Every row comes from one small tree of marks. Brackets hold a mark, then the marks that hang from it, in the order of their numbers. Every link used is in the known rows. Which tree was each row made from?
In the rows, 128 means zero.
Known rows:
[j300 [j599 j680 [j688 j465 j906]]]: [124 115 119 159 123 168 133 230 135 143 121 138 152 133 122 106 120 143
  94  77 110 146  99 102 158 135 165 129 112 130 149 132 131 123 163 125
 138 122 128 147 105 136]
[j173 j210]: [131 133 140 123 142 125 137 108 128 131 125 138 124 127 111 118 131 118
 131 138 132 127 125 129 134 125 129 130 137 132 130 125 125 118 142 118
 118 133 131 122 122 126]
[j787 j201 j599]: [126 133 124  94 142 128 140 172  96 135 132 124 134 128 135 137 107 127
 108 108 141 137 141 141 118 165 145 125 130 122 123 138 135 120 142 142
 164 130 115 129 119 129]
[j202 [j210 j427 [j938 j658]]]: [148 146 161 114 124 126  95  70 110 123  98 114  96 112 103 120 123  90
 131 171 146  75 127 101 141 129 121 112 175 136 131 108 108 117 149 142
  97 141 138 116 139 115]
[j173 [j153 j150] [j210 j938]]: [117 135 153  97 137 135 153  93 112 125 108 141 106 132  93 116 132  93
 139 162 109  91 112 122 154 130 138 124 151 115 141 106 106 112 152 101
 116 130 126  81 129 133]
[j599 j300 j680 [j688 j465 j870]]: [111 109 122 167 111 173 128 236 171 136 126 135 155 141 112 108 140 133
 103  82 120 144  94  93 160 117 167 124 134 107 139 130 126 134 166 120
 125 106 132 150 111 145]
[j201 j300]: [132 122 128 124 130 134 123 143 111 131 125 119 140 126 127 136 119 131
 124 112 143 131 138 140 127 151 131 121 129 126 133 141 125 128 136 143
 140 122 122 120 120 134]
[j599 j300 j680 j688]: [116 102 123 147 124 150 136 197 157 147 134 129 138 120  95 137 122 133
 107  94 122 139 106 111 142 123 159 123 138 115 132 119 143 141 137 110
 136 106 120 130 123 142]
[j658 j938]: [148 136 123 130 120 126 108 113 125 120 126 122 125 132 132 143 127 122
 116 138 140 120 116 111 129 133 121 123 143 125 127 114 119 131 122 142
 132 136 137 133 131 127]
[j870 j688]: [131 131 130 140 140 137 122 142 129 132 134 128 132 128 132 124 137 134
 116 119 117 130 110 126 145 121 124 132 128 122 137 130 120 120 140 126
 121 128 131 144 125 132]
[j150 j153]: [115 130 132 113 130 134 129 122 126 128 134 124 120 125 124 128 129 118
 135 135 125 115 124 132 137 137 135 122 122 117 141 125 120 126 134 118
 137 121 120 102 127 134]
[j787 [j201 [j300 j599]]]: [139 127 126 104 139 135 128 176  81 139 131 114 145 121 128 142  99 138
 105  93 156 142 145 151 129 178 147 121 131 128 127 148 132 122 147 164
 167 127 113 127 112 136]
[j216 [j688 j870]]: [121 143 127 148 126 145 119 159 138 114 128 129 142 149 144 102 153 142
 113 116 120 127 113 118 151 120 128 130 122 119 132 132 111 117 142 133
 112 129 147 152 120 141]
[j216 j688]: [125 138 128 136 131 136 126 138 130 119 127 128 133 140 136 117 145 145
 115 121 121 128 116 127 139 123 126 130 123 126 128 127 121 123 130 124
 117 130 139 142 123 133]
[j300 [j599 [j688 j465 j680 j906]]]: [127 123 120 152 121 175 114 220 138 129 111 148 157 137 135 104 131 148
  90  89 118 148  91 102 156 142 156 133 112 139 151 140 135 115 176 143
 130 129 132 160 107 133]
[j173 [j153 j150] j210]: [112 132 145  99 146 139 170 103 118 129 121 140 114 130  97 122 134 102
 138 148 114 102 107 137 143 132 137 125 140 111 147 111 108 119 145 101
 120 122 121  83 123 136]
[j300 [j599 j680 j688]]: [124 106 127 144 134 144 140 200 122 157 131 133 139 115 107 124 105 138
  97  87 112 139 111 117 146 135 159 131 119 125 141 121 138 136 133 124
 145 118 122 134 115 134]
[j210 j427]: [126 133 135 121 132 122 127 118 119 128 117 126 120 119 116 122 121 113
 136 137 133 107 129 132 134 126 126 125 145 137 135 125 116 124 133 132
 120 125 129 122 126 122]
[j137 [j210 j938]]: [149 143 148 118 123 129 109  97 124 120 108 137 114 138 109 137 129 110
 143 141 131 100 126 122 144 133 122 125 153 132 117 111 110 110 147 127
 109 130 132 128 137 124]
[j787 [j201 j300] j599 j975]: [136 137 129  79 143 133 147 203  66 134 131 109 145 126 133 145  88 133
  93  90 169 149 160 160 108 209 146 120 138 117 123 162 136 107 155 160
 190 124  99 119 116 139]
[j173 [j153 j150] [j210 j427 [j938 j658]]]: [127 143 165  93 137 128 137  67 111 120  94 131  91 121  84 114 135  74
 132 182 121  65 106 118 152 132 138 115 178 118 149  96  92 114 154 111
 107 131 131  78 132 125]
[j201 [j300 [j599 j680 [j688 j906]]]]: [130 109 121 148 131 159 131 219 111 148 125 123 156 121 116 123 104 142
  95  72 128 145 119 124 150 160 161 122 116 126 147 139 135 125 153 139
 154 114 119 129 104 145]
[j599 j680 j688]: [120 112 130 149 126 136 148 184 142 148 128 132 136 122 107 125 118 132
 112 109 113 133 108 112 138 125 149 127 128 120 139 118 132 136 132 105
 128 111 122 132 121 139]
[j688 j465 j870]: [121 137 126 151 115 154 117 171 144 117 119 135 146 152 148  99 149 128
 123 115 125 133 114 109 148 122 136 130 124 121 137 140 110 121 159 140
 115 128 142 150 116 132]
[j201 [j300 [j599 [j688 j465 j680]]]]: [130 114 127 140 127 166 114 214 115 141 111 136 161 127 127 123 116 146
  93  82 134 145 110 124 145 161 156 128 120 130 152 148 132 125 164 159
 145 120 123 142 105 135]
[j173 j153 j210]: [121 130 145 112 143 131 157 104 120 133 121 143 117 133 104 120 134 112
 140 138 124 111 116 133 138 128 130 127 141 121 141 116 114 116 147 109
 113 130 128  96 126 126]
[j300 [j599 j680 [j688 j870 j906]]]: [123 116 118 163 124 164 130 233 136 144 129 134 153 130 124  99 118 138
  94  77 110 145 103 102 163 136 163 130 111 123 148 130 129 121 158 129
 138 119 131 150 107 146]
[j870 [j688 j906]]: [132 138 124 148 135 150 117 156 135 123 131 128 139 137 141 112 143 138
 116 114 117 137 104 117 151 124 125 129 120 126 138 137 120 108 158 124
 118 132 134 151 121 136]
[j137 [j210 j427 [j938 j658]] j680]: [166 150 178 118 132 112  88  66 124 104  98 123 103 129 102 147 136 108
 149 155 139  72 127 135 133 134 127 123 182 143 119  94  95 113 145 140
 106 145 145 130 139 133]
[j300 [j599 [j688 j465 j870]]]: [124 122 124 147 127 159 120 210 138 134 126 132 157 137 133 104 130 137
  95  85 115 143 105 109 164 131 153 140 117 122 147 134 122 122 156 146
 130 122 132 148 111 133]
[j787 j201 [j599 j300 j680 j688] j975]: [122 117 125  98 138 148 159 252 108 147 139 120 146 121 103 143  90 135
  78  73 150 156 130 134 121 185 171 122 144 108 122 141 152 120 156 130
 185 109  99 130 117 145]
[j210 j427 [j938 j658]]: [146 139 152 120 118 116  92  87 119 118  97 117 102 117 112 119 128  98
 122 166 135  85 127 106 137 129 131 118 172 134 132 111 112 123 138 140
 112 139 140 124 140 116]
[j906 j465]: [125 130 131 131 132 143 130 135 123 123 121 126 137 137 142 122 144 142
 117 125 129 126 120 119 137 121 129 117 127 131 132 123 116 127 142 127
 124 137 127 146 127 124]
[j599 j300 j680]: [119 109 123 142 120 150 131 171 143 141 132 131 129 124 103 137 123 129
 122 104 131 132 120 119 131 124 151 116 137 119 125 126 141 141 134 120
 141 117 126 130 123 137]
[j216 [j688 j465 j680 j906]]: [122 149 122 161 113 177 109 189 146 104 101 152 149 161 157  92 164 158
 105 115 123 137  88 102 148 129 135 124 113 136 142 146 121 107 179 134
 106 137 151 174 109 138]
[j201 [j300 j599]]: [134 117 126 124 136 141 120 163  95 141 127 118 145 119 125 135 107 136
 110  91 140 136 139 145 136 159 141 124 122 129 137 144 130 128 135 157
 156 126 120 121 113 131]
[j202 [j210 j938]]: [137 139 148 118 124 132 110  96 112 126 112 125 111 124 114 121 122 109
 137 151 136 100 133 108 144 128 120 118 148 133 122 118 122 115 146 131
 108 137 132 119 134 124]

Which tree is each row?
[124 113 123 155 132 166 138 220 124 145 125 132 150 129 124 110 123 151
  88  80 113 142 101 104 160 133 162 121 111 132 146 122 129 124 158 120
 140 126 124 153 110 136] => [j300 [j599 j680 [j688 [j906 j465]]]]
[114 119 121 158 110 181 104 226 177 122 114 147 161 147 125 107 152 138
  98  96 127 146  85  95 157 126 157 130 134 117 144 140 131 126 178 140
 115 114 138 164 113 144] => [j599 j300 [j688 j465 j680 j870]]
[125 121 127 106 137 139 148 210  79 153 127 121 142 123 123 140  90 129
 102  86 150 139 147 144 115 184 159 113 131 116 129 148 135 126 149 143
 180 120 109 123 109 141] => [j787 [j201 j300] [j599 j680]]
[129 128 124  92 142 134 136 186  81 137 130 116 145 126 133 143  99 130
 104  93 156 140 151 152 116 186 148 120 131 117 128 150 132 119 149 155
 176 124 109 121 113 135] => [j787 [j201 j300] j599]
[141 130 130  94 142 135 143 215  76 139 133 107 152 119 121 142  88 144
  83  82 161 156 143 153 127 203 152 127 136 123 129 153 138 110 155 162
 178 117 100 128 113 143] => [j787 [j201 [j300 [j599 j688]]] j975]
[129 120 119 146 127 163 117 203 133 134 118 142 150 127 127 113 122 147
  92  94 121 145  98 111 150 145 153 132 112 138 148 135 142 118 160 139
 134 127 128 152 113 138] => [j300 [j599 [j688 j680 j906]]]
[121 110 123 138 121 158 115 186 162 132 122 139 144 125 107 132 133 138
 103 108 131 142  97 112 140 132 151 128 138 123 135 130 146 133 151 129
 127 114 126 144 124 139] => [j599 j300 [j688 j680]]
[130 109 129 138 131 146 130 186  93 154 126 123 142 117 115 133 100 136
 110  84 136 136 136 136 135 157 152 118 121 127 139 140 133 134 136 148
 160 122 120 124 109 137] => [j201 [j300 [j599 j680]]]
[119 134 123 165 117 180 114 215 156 116 108 144 161 153 150  89 156 151
  94 109 122 142  84  89 161 129 145 122 116 129 150 134 117 110 185 129
 108 128 139 178 114 146] => [j599 [j688 j680 j870 [j906 j465]]]
[119 123 113 159 111 180 101 222 175 118 118 143 158 144 126 104 149 140
  99  96 130 149  88  96 158 132 154 126 129 121 141 140 137 116 179 134
 119 115 137 164 115 152] => [j599 j300 [j688 j680 j870 j906]]
[127 139 127 160 132 177 108 180 134 121 110 145 147 147 156 103 159 156
 101 117 120 136  84 102 154 125 131 118 117 136 148 140 118 106 182 129
 111 142 139 182 116 137] => [j870 [j688 j680 [j906 j465]]]
[113 119 112 140 130 178 118 229 149 119 129 123 163 147 137 109 144 139
  86  74 127 145 105 104 163 137 159 124 123 110 140 132 127 116 173 130
 141 121 125 153 114 141] => [j787 [j599 j300 [j688 j870 [j906 j465]]]]
[132 142 130  82 143 128 151 190  81 131 133 117 135 128 133 137  96 131
  96 103 154 147 150 148 109 189 143 125 137 119 118 150 138 107 148 147
 178 128 105 128 122 133] => [j787 j201 j599 j975]
[126 136 133 156 127 166 110 178 139 129 111 150 142 141 145 109 150 144
 109 119 118 135  90 110 145 124 132 129 126 128 147 144 120 116 171 136
 112 134 140 169 115 132] => [j870 [j688 j465 j680]]
[124 140 121 161 109 170 104 187 146 115 108 149 148 150 150  90 148 137
 118 123 130 137 103 101 143 136 137 123 116 133 141 148 125 109 175 141
 115 133 146 167 114 147] => [j688 j680 j870 j906]
[119 119 117 151 120 184 112 207 163 117 113 140 156 142 128 116 153 153
  92  98 132 146  84  98 155 129 152 116 129 131 141 130 138 120 179 125
 121 123 129 167 118 141] => [j599 j300 [j688 j680 [j906 j465]]]
[126 137 125 150 119 173 114 171 135 114 101 147 145 147 153 104 152 151
 111 125 133 134 100 101 140 132 135 111 116 143 139 138 124 114 175 131
 118 142 136 171 118 134] => [j688 j680 [j906 j465]]
[128 142 125 164 122 179 106 192 146 118 107 152 149 151 154  98 155 148
 108 114 118 141  83 102 153 127 134 127 117 133 149 149 121 104 189 134
 109 136 145 176 110 136] => [j870 [j688 j465 j680 j906]]
[122 143 124 164 112 183 105 194 143 111 102 148 156 159 163  85 162 149
 108 120 130 136  96  92 151 129 138 113 115 137 145 143 113 106 188 140
 111 140 146 183 113 143] => [j688 j680 j870 [j906 j465]]
[123 127 121 159 126 182 110 228 135 129 113 142 164 143 145  92 141 154
  82  88 120 146  90  97 168 139 155 126 109 134 154 135 124 111 179 145
 127 133 135 176 108 142] => [j300 [j599 [j688 j680 j870 [j906 j465]]]]
[125 108 126 150 130 155 128 225 112 155 129 122 158 122 115 118 105 137
  97  72 127 142 121 123 154 155 161 124 120 118 148 138 126 131 147 146
 152 112 122 132 104 146] => [j201 [j300 [j599 j680 [j688 j870]]]]
[128 113 120 157 126 165 124 237 117 147 126 124 163 129 123 108 110 139
  94  68 128 146 115 118 159 158 163 122 114 121 149 143 126 120 163 145
 149 114 125 139 102 150] => [j201 [j300 [j599 j680 [j688 j870 j906]]]]
[139 129 131 103 137 139 148 216  65 148 131 114 143 118 118 140  81 141
  92  83 164 151 150 152 117 201 155 116 135 125 125 157 137 116 153 160
 186 122 105 129 110 144] => [j787 [j201 [j300 [j599 j680]]] j975]
[120 142 130 151 118 165 114 174 140 114 104 152 144 152 147 103 158 154
 108 120 122 132  94 110 141 125 134 126 121 132 139 141 120 119 161 135
 109 135 147 167 114 132] => [j216 [j688 j465 j680]]
[124 127 118 164 117 184 107 239 146 126 111 148 165 145 144  88 138 147
  89  85 116 150  89  95 166 140 159 134 110 131 155 144 126 110 186 150
 126 127 139 170 103 140] => [j300 [j599 [j688 j465 j680 j870 j906]]]
[118 113 122 146 115 173 112 205 168 126 115 145 151 137 117 123 143 141
 101 101 128 145  88 103 146 128 155 129 136 124 140 135 140 130 167 133
 120 116 130 153 117 135] => [j599 j300 [j688 j465 j680]]
[119 121 115 155 110 185 107 220 175 116 110 147 157 146 127 112 151 145
  99  97 131 150  83  96 152 131 157 126 128 129 143 142 140 118 185 131
 119 119 133 160 112 139] => [j599 j300 [j688 j465 j680 j906]]
[144 137 131  91 140 135 140 195  67 136 132 110 146 121 127 142  88 142
  94  89 167 151 153 159 119 203 146 121 137 127 123 159 135 111 154 169
 182 125 105 127 114 139] => [j787 [j201 [j300 j599]] j975]
[136 122 128 113 136 148 125 211  96 145 121 127 155 120 123 137 101 145
  88  90 150 149 123 139 134 182 156 124 129 131 137 149 139 121 161 162
 160 120 114 142 109 141] => [j787 [j201 [j300 [j599 [j688 j680]]]]]
[120 114 121 137 122 158 122 187 166 124 128 128 149 135 114 129 141 136
 107  96 126 143 101 111 150 122 151 131 138 117 135 127 134 131 153 125
 125 112 124 136 121 132] => [j599 j300 [j688 j465]]
[123 144 117 161 109 168 112 187 151 107 116 136 153 161 158  86 156 131
 121 110 125 138 108 100 154 126 138 126 116 125 140 146 109 106 178 139
 114 131 146 158 111 138] => [j688 j465 j870 j906]
[119 151 125 168 117 185 106 198 142 102 105 146 159 167 168  79 176 163
  97 114 124 134  87  94 160 124 135 116 112 132 143 140 107 103 183 136
 102 142 155 191 110 146] => [j216 [j688 j680 j870 [j906 j465]]]
[115 125 116 163 114 192 102 229 171 114 113 141 165 153 138  99 161 151
  91  94 131 147  81  88 166 127 156 118 127 123 144 136 128 115 190 133
 115 123 137 178 113 149] => [j599 j300 [j688 j680 j870 [j906 j465]]]
[119 122 121 169 116 158 135 219 155 135 124 134 149 141 126  95 133 134
 108  99 112 141  99  95 157 126 154 126 119 119 144 128 123 118 161 112
 120 113 134 150 112 152] => [j599 j680 [j688 j870 j906]]
[155 143 164 123 133 120 103  93 126 110 111 134 120 141 112 149 134 127
 156 135 128  98 135 139 135 132 127 130 154 140 110 103 109 111 142 129
 116 141 139 132 135 142] => [j137 [j210 j938] j680]
[127 134 155 109 135 128 140  94 114 129 107 145 109 136 101 114 134 105
 140 152 121  99 121 119 149 127 131 125 153 124 136 110 114 109 153 110
 109 138 133  95 132 124] => [j173 j153 [j210 j938]]
[119 143 129 155 119 159 109 177 140 116 113 146 145 151 147  95 155 148
 107 122 122 130  99 111 145 125 131 126 120 124 138 139 117 117 155 139
 108 132 151 170 116 145] => [j216 [j688 j680 j870]]
[130 139 127 157 129 166 108 173 139 124 115 146 142 138 145 107 146 145
 110 119 120 138  91 109 147 130 128 126 120 133 145 144 127 108 171 130
 115 134 140 168 116 140] => [j870 [j688 j680 j906]]
[133 131 130  82 145 134 153 228  79 138 132 108 154 123 125 143  87 135
  80  79 161 155 146 154 117 210 155 126 138 113 130 156 137 108 158 152
 184 112  95 120 114 143] => [j787 [j201 j300] [j599 j688] j975]
[117 125 114 167 106 194  99 240 182 111 110 148 166 155 136  95 158 142
  97  92 128 152  79  87 164 129 159 127 127 120 146 145 131 113 195 137
 115 117 141 171 108 148] => [j599 j300 [j688 j465 j680 j870 j906]]
[134 111 125 127 138 142 125 185 108 145 130 117 153 117 117 135 106 139
  98  83 133 141 127 137 145 159 148 130 123 125 143 137 132 129 138 150
 151 116 115 121 114 135] => [j201 [j300 [j599 j688]]]
[121 121 112 146 118 171 117 203 172 112 125 129 153 145 124 118 148 139
 104  91 127 148  94 103 157 127 152 129 130 122 137 133 134 119 171 124
 122 115 129 144 116 136] => [j599 j300 [j688 j465 j906]]
[126 131 125 120 130 159 135 227 120 126 115 139 148 134 133 113 113 139
  86  95 134 152 114 119 128 176 149 131 123 125 141 150 145 103 167 132
 154 123 115 144 117 142] => [j787 [j599 [j688 j680 j906]] j975]
[120 119 118 171 119 176 127 248 143 140 123 139 160 141 131  91 128 141
  92  72 111 147  95  94 169 132 167 130 110 123 151 135 123 118 173 133
 134 121 135 157 101 143] => [j300 [j599 j680 [j688 j465 j870 j906]]]
[129 114 128 137 133 151 120 191 127 143 121 142 145 119 119 121 115 143
  94  99 119 140 104 118 144 142 152 134 120 134 146 131 140 128 144 140
 137 124 126 146 117 131] => [j300 [j599 [j688 j680]]]
[112 116 116 170 116 185 127 240 166 129 127 129 159 146 123 101 150 145
  94  81 123 144  89  87 169 119 165 113 127 115 140 125 124 124 176 114
 124 114 131 164 113 152] => [j599 j300 j680 [j688 j870 [j906 j465]]]
[149 142 155 121 122 129  96  78 117 123 109 115 103 120 114 125 129 104
 124 162 141  95 126  98 136 130 122 115 160 128 125 112 119 121 145 139
 105 143 135 122 141 120] => [j202 [j210 [j938 j658]]]
[123 134 120 108 141 151 144 215 112 126 127 121 154 141 144 121 124 144
  84  91 134 146 117 119 142 163 155 122 123 124 134 135 129 108 170 129
 153 128 112 150 114 136] => [j787 j201 [j599 [j688 [j906 j465]]]]
